Every row comes from one small tree of marks. The marks that hang from a mark follow it in brackets, in alphabetical order. Every link used is in the known rows. Which tree was each row made from?
In the rows, 128 means zero.
Known rows
V{P{A} Y}: [107  95 117  92 106  99  98 128  83 135 131 106 103 127 151 160 128 108
  98 148 154 110 101 128]
H{U{E{V{P}}}}: [143 120 153 131 123  74 101 151  98 154 140  88  90 116 153 125 180 130
 112 114 147 110 104  69]
K{A{P Y}}: [ 66 109 119  92 135 149 121 132 100 133 116  74  96 139 177 120 135 141
 126 157 132 106 121 115]
E{U V}: [135 117 127 123 119 100 140 128 114 144 135 103  85 114 113 114 151 153
 120 137 131 115 133  74]
Y{D{P}}: [ 95 127 101 132 134 116 153 112 133 111 130 141 123 121 138 123  65 113
 122 125 101 122 137 155]
Y{D{P{A{E{V W}}}}}: [108 101 128 122 129 101 119 147 102 119 121 105 104 114 162 102 123 133
  88 116 134 108 145 143]
A{E{U V} P Y{D}}: [ 78  71 139  94 125 116 127 142  82 149 106  64  69 111 177  87 140 110
  93 175 133 114 133 106]
E{V W}: [138 109 143 126 125 119 120 140 117 131 129 110 103 120 124 111 151 167
 105 124 142 122 154  85]
V{P Y}: [110  91 130  96 115 110 106 112  94 136 132 104 106 127 139 151 111 106
 106 147 129 118 117 120]
D{P{A{E{U}}} Y}: [ 92 133  99 121 132  85 140 124 119 136 126  74 102 122 148  91 135 152
 122 104 106 109 112 155]
U{E H}: [123 154 121 145 126  93 116 149 120 135 119 106 120 130 119 125 213 127
 141 134 131 124 120  94]
A{E P Y}: [ 89  89 151 100 136 147 101 147  96 139 101  70 114 136 188 100 146 112
 111 146 135 127 124 141]
P{A{E Y}}: [111 104 143  97 126 128  95 157  92 143 107  84 125 133 172 116 191 115
 109 136 151 121 101 159]
E{U V{Y} W}: [117  82 143 106 114  94 125 119  98 147 129  70  73 115 109 112 131 166
  98 153 125 109 149  61]
H{U{E{V}}}: [142 132 154 142 133  89 113 154 117 152 138  93 103 121 137 114 183 140
 127 115 138 117 103  72]
V{E Y{D}}: [105  98 124 105 121 124 120 106 108 125 128 122 116 125 121 153  75  70
 101 168  90 117 107 158]
A{E{V} P Y{D}}: [ 81  74 143  93 132 137 110 150  86 139 107  83  91 120 187  97 141  99
  92 165 142 124 128 127]
U{E{W} H}: [124 144 134 150 125  91 112 152 118 131 111  92 117 127 119 112 209 152
 127 130 133 121 147  85]
K{A{E P Y}}: [ 73  96 142  88 142 154 104 138  90 139 107  55 106 139 194 105 151 119
 122 150 127 107 119 136]
U{H}: [126 144 121 131 124 120 123 134 118 132 119 124 118 129 116 130 163 126
 135 139 134 128 125 116]
Y{D}: [111 121 119 128 127 126 142 121 129 121 126 146 126 117 132 129  96  99
 119 146 123 128 134 147]
P{A{E{U V W} Y}}: [119  82 154  97 116  98 102 161  76 156 106  44  78 116 157  89 209 164
  87 141 154 105 133  97]
U{E{V{P Y} W} H}: [117  98 138 112 110  65  85 146  74 145 123  64  74 120 127 129 218 145
  96 149 147 108 136  43]
T{K{A{P Y{D}}}}: [ 37 103  94  93 134 137 130 127 104 123 131 113 100 109 192 141 121 117
 115 184 123 113 143 162]
H{U}: [133 131 150 133 133 124 124 130 125 143 130 115 121 126 140 124 107 123
 130 120 128 123 109 128]

Write each row's tree
[141 104 138 120 109  93 118 117  97 134 120  82  88 115 127 129 116 134
  92 134 104 100 146 116]	V{E{U W} P}
[ 93 136 103 120 139 106 123 133 124 126 128  95 123 131 159 100 138 142
 121  95 116 119 107 175]	D{P{A{E}} Y}
[ 97  80 108  86 103  89 107 132  74 134 137 121  80 111 152 158 121  95
  79 167 161 106 106 111]	E{V{P{A} Y{D}}}
[ 86 148  80 124 132 102 140 126 133 117 137 114 113 130 141 115 121 162
 125 102 121 118 108 153]	D{P{A} Y}
[ 87  76 159 105 128 123 113 141  88 146  92  34  88 124 178  78 140 146
  98 151 126 114 155 114]	A{E{U W} P Y}
[ 96  74 144  90 116 110  93 150  73 133  99  83 106 114 194 118 156 101
  72 151 155 109 135 166]	V{P{A{E{W} Y{D}}}}
[103  75 122  90 111 100 115 115  86 135 138 118  83 110 139 147 106  93
  87 167 137 115 122 104]	E{V{P Y{D}}}
[117  94 148 120 123  86 101 143 103 140 131  73  97 124 123 116 183 158
 103 138 130 115 139  59]	U{E{V{Y} W}}
[140  96 142 115 116 105 108 136  97 132 131 104  90 115 140 122 152 157
  91 123 151 115 156  82]	E{V{P} W}
[118  79 129  91 105  82 117 113  80 152 138  79  63 112 124 135 133 131
  97 156 132 105 122  66]	E{U V{P Y}}
[133 135 103 115  97  77 109 135  77 140 118  96  78 120 125 154 173 109
 105 149 134  94 100 119]	V{E{U{H}} P{A}}
[ 89  87 126 101 131  99 139 125  93 143 116  70  82 111 156  85 131 124
 103 142 101 110 132 127]	A{E{U V} Y{D{P}}}
[117  86 135  98 101  72 109 122  68 152 121  61  50 110 113 126 166 153
  91 162 141 101 145  46]	E{U{H} V{P Y} W}
[137 116 142 122 112  85 106 160  82 150 108  68  77 114 130  99 219 156
 102 139 157 104 137  82]	P{A{E{U{H} V W}}}
[ 82 120 110  95 134 132 119 127 111 134 140 106 117 115 160 145 180 147
 131 156 119 115 133 155]	T{K{A{Y}}}
[103  86 133 110 114 101 132 101 103 131 118  89  90 113 111 131  69 105
  88 173  81 104 139 130]	V{E{U W} Y{D}}
[124 131 129 137 116  98 136 128 112 138 109  89  92 117 106 108 159 161
 123 144 126 115 157  88]	E{U{H} W}
[123  97 146 110 121 124 102 117 106 129 122  89 114 133 117 139 105 122
  96 145  96 114 131 133]	V{E{W} Y}
[ 83 113 126 110 142 139 109 133 108 129 135 102 121 118 190 133 146 119
 128 144 120 114 142 162]	T{K{A{E P}}}
[ 69  69 149 105 128 121 127 135  90 139  89  55  86 114 183  80 107 120
  88 170 121 114 160 133]	A{E{U W} P Y{D}}
[114 114 130 129 126  90 126 135 106 131 113  71 105 122 152  95 124 157
 107 106 117 101 145 139]	D{P{A{E{U W}}}}
[ 94 112 139 109 142 148 112 132 106 130 119  82 115 137 179 114 126 113
 130 137 123 106 126 134]	K{A{E P}}
[ 87  86 146 100 128 126 118 138  90 150  99  49  92 128 177  90 143 123
 111 155 126 118 128 122]	A{E{U} P Y}
[131 127 122 129 105  58  87 174  78 138 120  84  79 116 141 129 252 158
  97 131 178 102 131  56]	U{E{V{P{A}} W} H}
[122  89 127  96 105  91 111 101  83 143 130  78  83 122 121 153 103  98
  97 157  95 101 108 119]	V{E{U} P Y}
[ 86 110 108 101 118 121 125 145 103 128 114 122 113 121 159 133 140 107
 104 162 150 119 109 154]	P{A{Y{D}}}
[144 109 167 135 123  74  97 154  96 149 133  74  85 113 154 112 179 154
  99 110 149 106 132  60]	H{U{E{V{P} W}}}
[ 94  84 106  86 100  77 126 141  69 146 122  93  57 102 160 129 160 123
  81 171 163  99 114 100]	E{U V{P{A{Y{D}}}}}
[ 76 112 114  93 134 140 137 119 109 129 120 105 110 123 154 128 127 113
 123 165 117 107 121 143]	K{A{Y{D}}}
[ 77  93 111 102 121  85 133 114  93 134 121  85  98 118 151 120  81  93
 103 149 103 101 111 160]	V{Y{D{P{A{E{U}}}}}}
[103  65 135  94 111  98 111 118  84 132 131 104  79 107 141 135 102 117
  73 162 137 111 151  96]	E{V{P Y{D}} W}
[ 92 110 134 110 135 127 129 122 101 141 117  61  94 128 169 104 121 124
 131 145 114  96 131 114]	K{A{E{U} P}}
[121  88 145  93 120 111  88 148  83 146 129  87 104 128 147 131 171 112
  99 142 152 115  98 118]	P{A{E{V{Y}}}}
